Every row comes from one small tree of marks. Brackets hold a mark, then the marks that hang from it, in the order of their numbers. Every link used is in the known rows. Which tree was each row made from?
Known rows:
[Q_425 [Q_617 Q_455]]: [-3.45  2.85 -1.06  1.52 -2.61  7.21 -4.61 -7.17 -6.82  2.02  5.72 -0.84
  3.44  1.46 -0.66 -3.58  2.07 -3.61 -0.63]
[Q_617 [Q_455 Q_955]]: [-3.00  1.72 -0.58  2.79 -3.85  5.47 -4.87 -3.20 -2.89 -0.14  2.50 -1.50
  3.27  1.25 -1.96 -2.27  3.29 -1.29 -2.41]
[Q_802 Q_420 [Q_455 Q_617 Q_955]]: [-3.15  1.57  0.64 -0.70 -1.98  3.35 -2.80  3.15 -4.83  0.74  2.81  2.92
  2.88  4.89 -1.75 -1.07  0.00  3.60 -0.53]
[Q_425 Q_617]: [-2.15  3.83 -1.06  0.87 -0.19  8.06 -0.77 -6.04 -7.55  2.48  3.79  0.29
  1.67 -0.01  0.17 -3.33  2.60 -2.36 -1.32]
[Q_831 [Q_999 Q_455]]: [ 2.20  1.14 -2.15  1.09 -0.15  4.45 -1.79 -7.97 -2.50  0.80  4.17  0.85
 -0.25 -2.27 -1.00 -4.53  1.22 -4.03 -1.16]
[Q_802 [Q_420 Q_955] [Q_455 [Q_999 Q_831]]]: [ 1.20  2.71  1.88  4.21  0.02 -0.21 -1.49  0.82 -1.40 -2.95  5.35 -0.54
  0.73  1.90 -2.33 -0.42 -1.58  0.90  0.90]
[Q_955 Q_420 Q_455]: [-0.91  7.38 -2.16  2.04  0.51  3.26 -4.53 -5.88 -2.91 -1.99  4.86  1.42
  4.21 -1.99 -0.02 -1.91  2.96 -5.32 -2.23]
[Q_802 [Q_455 Q_617 [Q_955 Q_420] [Q_999 Q_831]]]: [-0.24  3.68  0.28  1.65  0.07  0.54 -3.97  2.85 -1.34  0.68  0.23  0.57
 -0.81  2.48 -0.93  2.15 -1.54  2.37 -3.24]
[Q_999 Q_831]: [-1.27  2.98 -2.01  2.39 -3.60  3.03 -1.10 -5.46 -2.14  0.01  3.18  0.68
  0.03 -1.85  0.47 -1.05  0.28 -2.24 -0.97]
[Q_617 [Q_455 [Q_802 Q_420] Q_999]]: [ 2.63 -0.77 -1.07  3.30 -2.74  2.27 -2.28 -3.49 -4.55 -1.80  1.09 -2.70
  2.91  0.63  1.03 -2.40  2.88  1.31  0.05]
[Q_831 [Q_999 [Q_455 [Q_802 Q_420] Q_955]]]: [ 4.45 -1.13  1.36  0.16  1.02  1.43  1.92 -1.75 -1.99 -1.07 -0.26  0.75
  1.34 -0.20  0.64 -1.62  0.16  0.58 -1.55]
[Q_455 Q_617 [Q_802 Q_420] Q_955 Q_999]: [ 2.64  0.05  0.83 -0.38 -0.77  3.97  1.88  2.52 -4.90  0.97 -3.83 -0.15
 -0.87  2.12  1.80  0.85  2.77  7.00 -2.51]
[Q_955 Q_420 [Q_455 Q_617 Q_802 [Q_999 Q_831]]]: [ 2.98  5.49 -0.35  0.22 -2.03 -0.54 -1.34 -2.92 -1.60 -0.43 -0.46  0.81
 -0.71 -2.19  2.84  2.79  0.42 -0.45 -3.01]
[Q_455 Q_617 Q_955 [Q_999 Q_831]]: [ 0.19  2.11 -0.01  0.78 -2.72  3.81 -0.89  0.10 -2.58  2.21 -1.83 -0.22
 -4.40  0.95 -0.69  1.99  0.86  3.29 -3.73]
[Q_425 [Q_617 [Q_455 Q_802 [Q_955 Q_420] [Q_999 Q_831]]]]: [ 1.72  2.66  2.48  2.23  0.22  1.19 -2.04 -1.37 -2.62 -0.34 -1.42 -2.84
  1.33  1.40  1.90  2.72 -0.15  0.20 -3.78]
[Q_955 [Q_455 Q_617 Q_999]]: [ 0.21  4.01 -2.40  0.17 -2.72  4.73 -3.82 -4.66 -5.26  0.99  2.36  0.83
 -1.22 -0.24 -1.86 -1.93  4.10 -0.77 -3.03]
[Q_420 [Q_802 Q_455] Q_955]: [-1.50  5.13  2.44  2.29 -1.50  5.71 -0.69 -1.32 -3.62  1.38  5.19 -0.45
  3.51 -0.19  1.66 -6.36  3.55 -0.69  2.25]
[Q_999 [Q_455 Q_955]]: [-0.11  1.24 -0.58  1.42 -0.66  3.52 -1.79 -2.47 -2.51  0.03  3.80  1.40
  0.95  0.29 -0.74 -2.31  1.38 -3.38 -2.82]
[Q_420 Q_802]: [-0.36  4.44 -0.91  1.64 -2.80  7.41  0.32 -5.09 -4.87  1.95  1.63  0.08
  1.24 -2.12  3.10 -5.36  4.46 -0.68  0.71]
[Q_617 [Q_455 [Q_955 [Q_420 Q_802]] [Q_999 Q_831]]]: [ 1.62  4.56  2.32  3.58 -1.37  2.26 -4.04 -1.55 -0.28 -0.68 -1.34 -2.44
  0.21  0.15  1.34  0.53  1.04  0.73 -1.82]

Write each row's tree:
[-0.22  0.62  0.26  4.24 -3.87  1.62 -4.55 -2.47 -1.47 -0.82  0.75 -2.81
 -0.81  0.77 -2.20  0.85  1.47 -0.33 -3.08]
[Q_617 [Q_455 Q_955 [Q_999 Q_831]]]
[ 0.80  5.57  1.88  0.52 -0.86  0.55 -1.64 -0.80 -1.54 -1.21  3.66  1.21
 -1.88  1.69 -2.33  2.30 -0.47  0.98 -0.36]
[Q_802 [Q_420 [Q_955 [Q_455 Q_617 [Q_999 Q_831]]]]]
[ 2.48  4.98  2.14 -2.41  2.16  5.64 -1.07 -2.54 -1.17  3.47 -1.49  2.18
 -1.42  0.62  2.85 -1.92  1.08  0.67 -1.04]
[Q_831 [Q_999 [Q_455 Q_617 [Q_955 [Q_420 Q_802]]]]]
[ 1.84  4.82  2.15  0.36 -3.48  0.82  0.75 -1.18 -1.53  0.27  0.88 -0.69
 -2.29 -1.61  1.82  1.54  1.84  0.60 -1.74]
[Q_420 [Q_955 [Q_455 Q_617 Q_802 [Q_999 Q_831]]]]
[-0.15  0.63  1.45  1.33 -2.04 -0.16 -2.20  3.58 -3.16  0.10  1.04  1.05
 -1.29  4.43 -2.82  1.93 -2.52  4.77 -1.62]
[Q_802 Q_420 [Q_455 Q_617 Q_955 [Q_999 Q_831]]]
[ 1.93  8.03  0.89 -0.22 -1.57  1.71 -2.57 -3.28 -2.37  1.10  0.45  1.43
 -1.73 -1.44  2.14  0.48  0.78 -0.54 -1.36]
[Q_955 [Q_420 Q_802] [Q_455 Q_617 [Q_999 Q_831]]]
[-0.59  3.17 -0.07  2.62 -1.14  3.70 -3.22 -2.04 -1.36 -1.15 -0.28 -1.81
  5.17  0.35  3.33 -0.40  3.04 -0.79 -2.30]
[Q_617 [Q_455 Q_802 [Q_955 Q_420]]]
[ 1.12  5.54  0.91  3.49 -1.36  1.12 -2.14 -3.31 -0.95 -2.48  4.26 -1.28
 -0.78 -2.04 -2.13  0.16  1.91 -3.13 -2.31]
[Q_420 [Q_955 [Q_455 [Q_999 Q_831]]]]
[ 2.82  1.67  1.85  3.81 -2.40 -0.06 -0.94 -1.40 -0.31 -2.64  2.00 -2.99
  1.05  0.80  1.39  0.86  0.16  1.56  1.33]
[Q_617 [Q_455 [Q_802 [Q_420 Q_955]] [Q_999 Q_831]]]
[ 2.96 -0.53 -0.07  3.44 -4.22 -0.66 -1.64 -3.59 -2.31 -2.32  1.05 -2.35
  1.11  0.30  1.33  0.56 -0.43  1.11  0.18]
[Q_617 [Q_455 [Q_802 Q_420] [Q_999 Q_831]]]
[ 0.35  1.12 -1.82  4.68 -4.59  2.30 -5.06 -5.82 -2.13 -0.96  2.95 -2.56
 -0.85 -0.39 -1.74 -0.82  0.80 -2.13 -1.50]
[Q_617 [Q_455 [Q_999 Q_831]]]
[ 2.81  3.00  1.16  0.55  0.33  4.94  2.26  0.82 -3.67  0.70 -0.77 -0.81
 -0.61  1.57  3.18 -0.81  3.36  5.44  0.05]
[Q_455 Q_617 [Q_802 [Q_420 Q_955]] Q_999]
[ 0.84  5.86  2.62 -1.56 -0.55  1.57 -0.91 -0.06  0.12  3.01  0.35  3.13
 -1.63  1.00  4.15  1.36 -2.56 -1.14 -0.72]
[Q_999 [Q_455 Q_617 [Q_955 [Q_420 Q_802]]] Q_831]
[ 1.51  2.38  1.46  1.90  1.55  4.63 -2.58 -1.55 -4.90 -0.15 -1.43 -3.36
  3.07  1.66  1.80 -0.11  2.93  0.58 -3.79]
[Q_425 [Q_617 [Q_455 Q_802 [Q_955 Q_420] Q_999]]]
[ 3.15  2.31  0.69 -1.85  1.77  3.58  0.26 -1.65 -0.80  2.36 -2.38  1.61
  0.05 -0.27  3.40  0.08  0.40  0.81 -2.69]
[Q_831 [Q_999 [Q_455 Q_617 Q_802 [Q_955 Q_420]]]]
[ 2.51 -1.10  0.75  3.02 -1.92  2.21 -1.91  0.19 -3.73 -2.42 -1.15 -3.01
  2.57  1.89 -0.10 -0.47  3.35  3.38 -1.93]
[Q_617 [Q_455 [Q_802 Q_420] Q_955 Q_999]]
[ 0.01  3.16  1.83  1.52 -1.10  0.97 -1.67  2.12 -2.05 -0.08  3.83  0.72
 -0.86  3.80 -1.72  0.38 -2.17  3.37  1.11]
[Q_802 [Q_420 Q_955] [Q_455 Q_617 [Q_999 Q_831]]]
[ 1.29  3.03 -0.34  0.88 -2.44  1.19 -0.05 -3.59 -4.43 -3.05  2.85  1.02
  5.02 -1.39  1.22 -1.84  2.70 -1.58 -0.42]
[Q_955 [Q_455 [Q_802 Q_420]]]
[-3.15  4.72 -0.37  0.16  0.29  4.47 -4.25  1.57 -3.29  1.52  1.73  1.90
  3.13  3.32  0.34 -0.91  0.74  0.72 -2.13]
[Q_802 [Q_455 Q_617 [Q_955 Q_420]]]
[-0.98  1.94  0.57 -0.94 -3.07  1.37 -1.88 -1.05 -1.07  2.62  2.28  3.09
 -2.69  1.60  0.24  1.95 -2.42 -1.53 -2.38]
[Q_999 [Q_455 Q_617 Q_955] Q_831]
[ 1.51  3.36  1.27 -1.27 -1.07 -0.50  0.13  0.53  0.71  1.48 -0.40  2.68
 -0.56  0.31  4.87  3.14 -2.79 -0.82 -2.48]
[Q_999 [Q_455 Q_617 Q_802 [Q_955 Q_420]] Q_831]
[ 0.49  4.37 -1.17  0.75  2.32  6.48 -2.56  0.13 -3.29  1.56 -2.26 -0.30
 -1.26  1.93  0.66  0.71  3.23  3.05 -4.26]
[Q_455 Q_617 [Q_955 Q_420] Q_999]
